Every row comes from one small tree of marks. Brackets hold a mark, then the marks that hang from it, in alphabetical order. Every link used is in the known rows. Which tree was each row made from?
(in the rows, 128 means zero)
Known rows:
{P {V J T}}: [150  95 145 117 143  98 159 103  76 183 121 109 101 148 144 142 112 144
 137 108 136 119 147 110 170 114]
{J {V {N M} P T}}: [153 117 147 123  98 107 129 161  78 185 121 123 125 166 148 120 107 175
 185 106 163 113 137 120 150 118]
{A M}: [129 118 132 125 128 117 122 132 131 122 118 155 124 132 110 137 118 128
 131 149 129 133 132 139 150 102]
{V N P T}: [157  98 144 123 111 111 151 130  89 168 135 111 128 149 142 136 120 166
 172 111 144 137 115 122 123 117]
{P V}: [123 121 123 152 128 113 130 113 111 150 122 127 123 129 135 129 129 127
 136 114 138 129 149 115 155 129]
{J {V N T}}: [146 116 156 111 117 112 149 142  98 168 138 113 124 147 155 111 121 169
 169 102 132 117 122 131 144 126]
{J V}: [128 140 140 127 131 116 136 143 125 142 118 126 134 132 135 107 128 143
 136 113 130 117 138 128 146 140]
{A {G D J {N M}}}: [147 121 141 152  75 157 131 228 129  79 128 236 122 143 114 131 152 121
 112 128 157 118 173 143 219 132]
{D {G A}}: [155 137 149 138 110 142 146 148 148  95 121 173 120 139 120 133 139 133
  95 151 113 147 125 142 139 115]
{M {A {G D J}} N}: [107 144 138 181  55 136 155 221 123  66 143 234 144 109 124 142 150 103
  90 134 152  94 191 134 188 120]
{G D J}: [136 132 133 152 111 145 157 172 137 115 121 167 142 125 137 124 148 127
 118 108 135 137 163 146 152 163]
{G A J {N M}}: [172 142 141 130 104 155 124 194 124 102 124 211 110 149 115 152 124 141
 119 148 159 124 148 135 196 116]
{M {A {G D}} N}: [ 90 147 130 169  59 119 144 204 128  70 146 216 140 107 115 144 139 109
  84 149 131  94 181 134 175  95]
{N {M A}}: [112 142 127 135  88 136  90 157 114 117 129 155 119 139 134 142 106 121
 133 156 142  91 152 133 141  98]
{P {V J}}: [135 119 130 133 139 107 148 103  92 166 116  99 122 142 139 127 122 128
 138 115 130 125 149 120 161 120]
{N M}: [126 135 119 129 114 136  98 147 119 130 125 145 117 141 128 134 114 125
 136 138 142 115 138 125 137 118]
{V J N T}: [158 104 149  90 126 117 157 120  84 171 143  88 116 158 150 130 112 156
 163 117 122 125 113 135 131 108]
{V J {N M} P T}: [167 104 139 102 104 113 137 139  65 186 126 100 117 173 146 138 100 165
 181 121 151 122 125 126 135  98]
{D {G N}}: [159 133 143 142 124 137 139 157 159 111 131 170 116 152 115 120 156 130
 117 150 114 148 122 141 167 128]
{V J}: [140 127 132 107 137 122 142 119 112 142 122 101 127 140 132 126 120 130
 130 127 121 125 128 133 132 119]
{J {V N}}: [130 140 139 124 110 121 137 143 115 152 134 102 144 140 150  99 130 157
 171 106 127 124 126 139 137 133]
{D {G {A M} J N}}: [188 128 164 144 109 145 154 191 155  81 115 243 113 155  97 146 148 139
 103 167 131 158 138 159 210 106]
{M {A G}}: [110 116 151 139  77 131 122 157 113  82 137 171 130 123 125 141 131 115
 111 139 135  92 146 131 150  95]
{G J}: [145 124 134 142 122 145 137 148 122 124 124 145 133 131 137 126 141 125
 133 112 148 129 139 130 142 153]
{N {M {A {G D J}}}}: [115 124 144 165  44 159 122 218 111  71 127 223 133 132 135 140 138 108
 109 132 158  89 191 145 183 121]
{D {G {J V}}}: [159 138 157 158 116 141 151 170 142 127 110 165 137 150 145  98 161 134
 127 108 141 134 143 138 162 170]
{M {A {G J}} N}: [116 136 139 170  68 136 134 199 110  74 147 214 136 116 124 149 141 100
 104 136 164  87 165 115 179 111]
{A {G D J} {M N}}: [121 124 130 170  78 126 155 217 132  69 129 252 140 116 101 145 149 106
  94 136 153 123 176 135 207 113]
{M N}: [116 151 113 147 125 117 131 150 131 124 138 154 129 117 118 137 128 119
 115 140 136 121 138 113 142 118]
{J {V P T}}: [153 111 157 125 131  95 160 145  96 174 108 132 124 144 133 126 118 169
 146 101 152 119 137 111 152 132]

Which tree is each row?
[148 147 141 127 111 132 165 182 152  98 130 195 122 128 105 141 134 150
  94 150 112 143 151 155 182 110]
{G A D N}
[132 102 147 152  84 139 153 193 129  73 116 225 139 126 110 135 149 116
 108 125 143 129 168 150 194 125]
{A {G D J} M}
[155 103 132 124  97 120 122 148  80 170 132 128 119 160 143 138 105 160
 180 121 160 124 126 121 131 106]
{V {N M} P T}
[140  94 139 137 117 108 144 111  84 176 144 114 112 145 155 133 121 152
 170 105 139 129 134 117 154 117]
{P {V N T}}
[161 138 156 156  95 146 152 170 131 134 127 140 148 160 160  87 162 144
 161 102 138 141 131 150 151 168]
{D {G {J {V N}}}}
[155 111 155 121 112 100 162 145  87 183 126 109 134 153 149 116 121 180
 180  95 150 125 125 121 140 127]
{J {V N P T}}
[155 146 135 118 109 139 114 177 130 106 127 193 103 145 105 153 112 145
 113 165 138 124 137 136 182  89]
{G A {N M}}
[166  97 148 103 139 101 169 120  81 175 113 107 114 152 130 142 111 157
 137 117 142 125 128 117 138 113]
{V J P T}
[148 141 140 143  88 152 105 197 120 112 133 195 116 151 128 145 124 126
 137 152 160  98 161 139 191 116]
{G J {N {M A}}}
[151 101 132 117 112 111 129 122  59 194 132 103 102 171 161 134  99 151
 179 115 145 114 142 118 164  97]
{P {V J {N M} T}}
[171 131 157 131 115 130 146 172 162  84 118 223 107 153  87 148 136 143
  97 182 112 156 127 157 196  80]
{D {G {A M} N}}
[162 151 138 141  92 158 144 218 137  94 121 230 117 143 116 146 134 142
 104 145 147 132 173 154 204 125]
{G A D J {N M}}
[100 124 149 150  64 134 143 182 125  74 135 190 137 118 125 136 141 117
  96 137 122 100 172 147 160 106]
{M {A {G D}}}
[140 101 129 138 103 116 114 132  75 178 140 132 103 158 156 138 107 148
 176 115 155 117 142 115 162 106]
{P {V {N M} T}}
[154 125 135 116 114 114 155 121  89 167 126  73 147 153 139 121 123 153
 174 114 134 139 120 136 119 117]
{V J N P}
[172 141 154 135 115 139 149 167 157  92 127 199 112 148 104 138 147 140
  95 161 111 151 124 148 173 107]
{D {G A N}}
[154 137 139 148 116 146 162 191 147 115 130 188 131 135 122 125 157 136
 119 122 134 141 161 150 189 156]
{G D J N}
[126 110 137 144  76 116 106 141  72 165 143 141 105 156 162 148  98 144
 174 132 152  92 160 123 164  87]
{P {V {N {M A}} T}}
[156 153 146 131  83 150 128 189 101 128 126 162 137 153 152 118 119 158
 162 116 160 115 147 143 166 129]
{G A {J {V {N M}}}}
[153  96 145 114 126 103 158 104  66 194 136  89 112 157 159 132 113 155
 172 103 132 127 135 121 159 108]
{P {V J N T}}
[126 136 127 146  65 127 104 161  92 141 133 128 140 151 143 138 109 142
 176 141 154 107 144 138 125  94]
{V {N {M A}} P}
[125 126 111 153  96 126 100 132  92 162 135 120 126 149 152 125 117 134
 177 120 149 123 146 122 154 113]
{P {V {N M}}}
[135 125 159 160  65 149 158 220 130  67 137 229 133 128 119 138 157 121
 101 134 142 106 178 152 213 122]
{M {A {G D J N}}}
[142 136 140 135 106 107 148 143 104 168 123  98 155 145 143 102 131 166
 179  99 145 132 127 132 132 135]
{J {V N P}}
[186 137 160 147 110 157 160 186 151  85 125 214 117 150 115 137 157 138
  96 147 132 152 134 150 189 133]
{D {G A J N}}
[138 136 133 123  74 122 119 153  75 157 128 100 138 166 146 134 101 146
 177 142 147 103 145 142 129  86]
{V J {N {M A}} P}
[165 134 152 136 106 136 171 205 148  87 115 240 123 134  97 152 138 145
 102 155 131 148 165 167 217 110]
{G {A M} D J N}
[136 152 129 159  99 126 166 206 140  87 121 244 133 116 102 157 129 131
  91 152 144 138 177 147 194 106]
{G {A {M N}} D J}
[140  95 151 139  96 137 133 170 116  82 120 204 132 131 109 142 140 114
 119 128 157 122 144 132 185 115]
{A {G J} M}
[102 128 125 158  82 109 146 197 137  74 130 234 135 114  90 145 136 112
  90 151 132 123 166 135 193  89]
{A {G D} {M N}}
[129 146 135 133  94 134  97 176 126 115 135 177 111 147 119 146 112 130
 134 166 139  96 151 138 177  90]
{G {N {M A}}}
[120 155 122 147 103 112 158 191 147  88 125 228 129 113  92 156 118 133
  85 168 120 136 165 146 180  81]
{G {A {M N}} D}
[173 137 151 129 119 147 155 176 132  99 130 192 118 135 114 146 137 144
 113 139 144 138 137 139 189 125]
{G A J N}
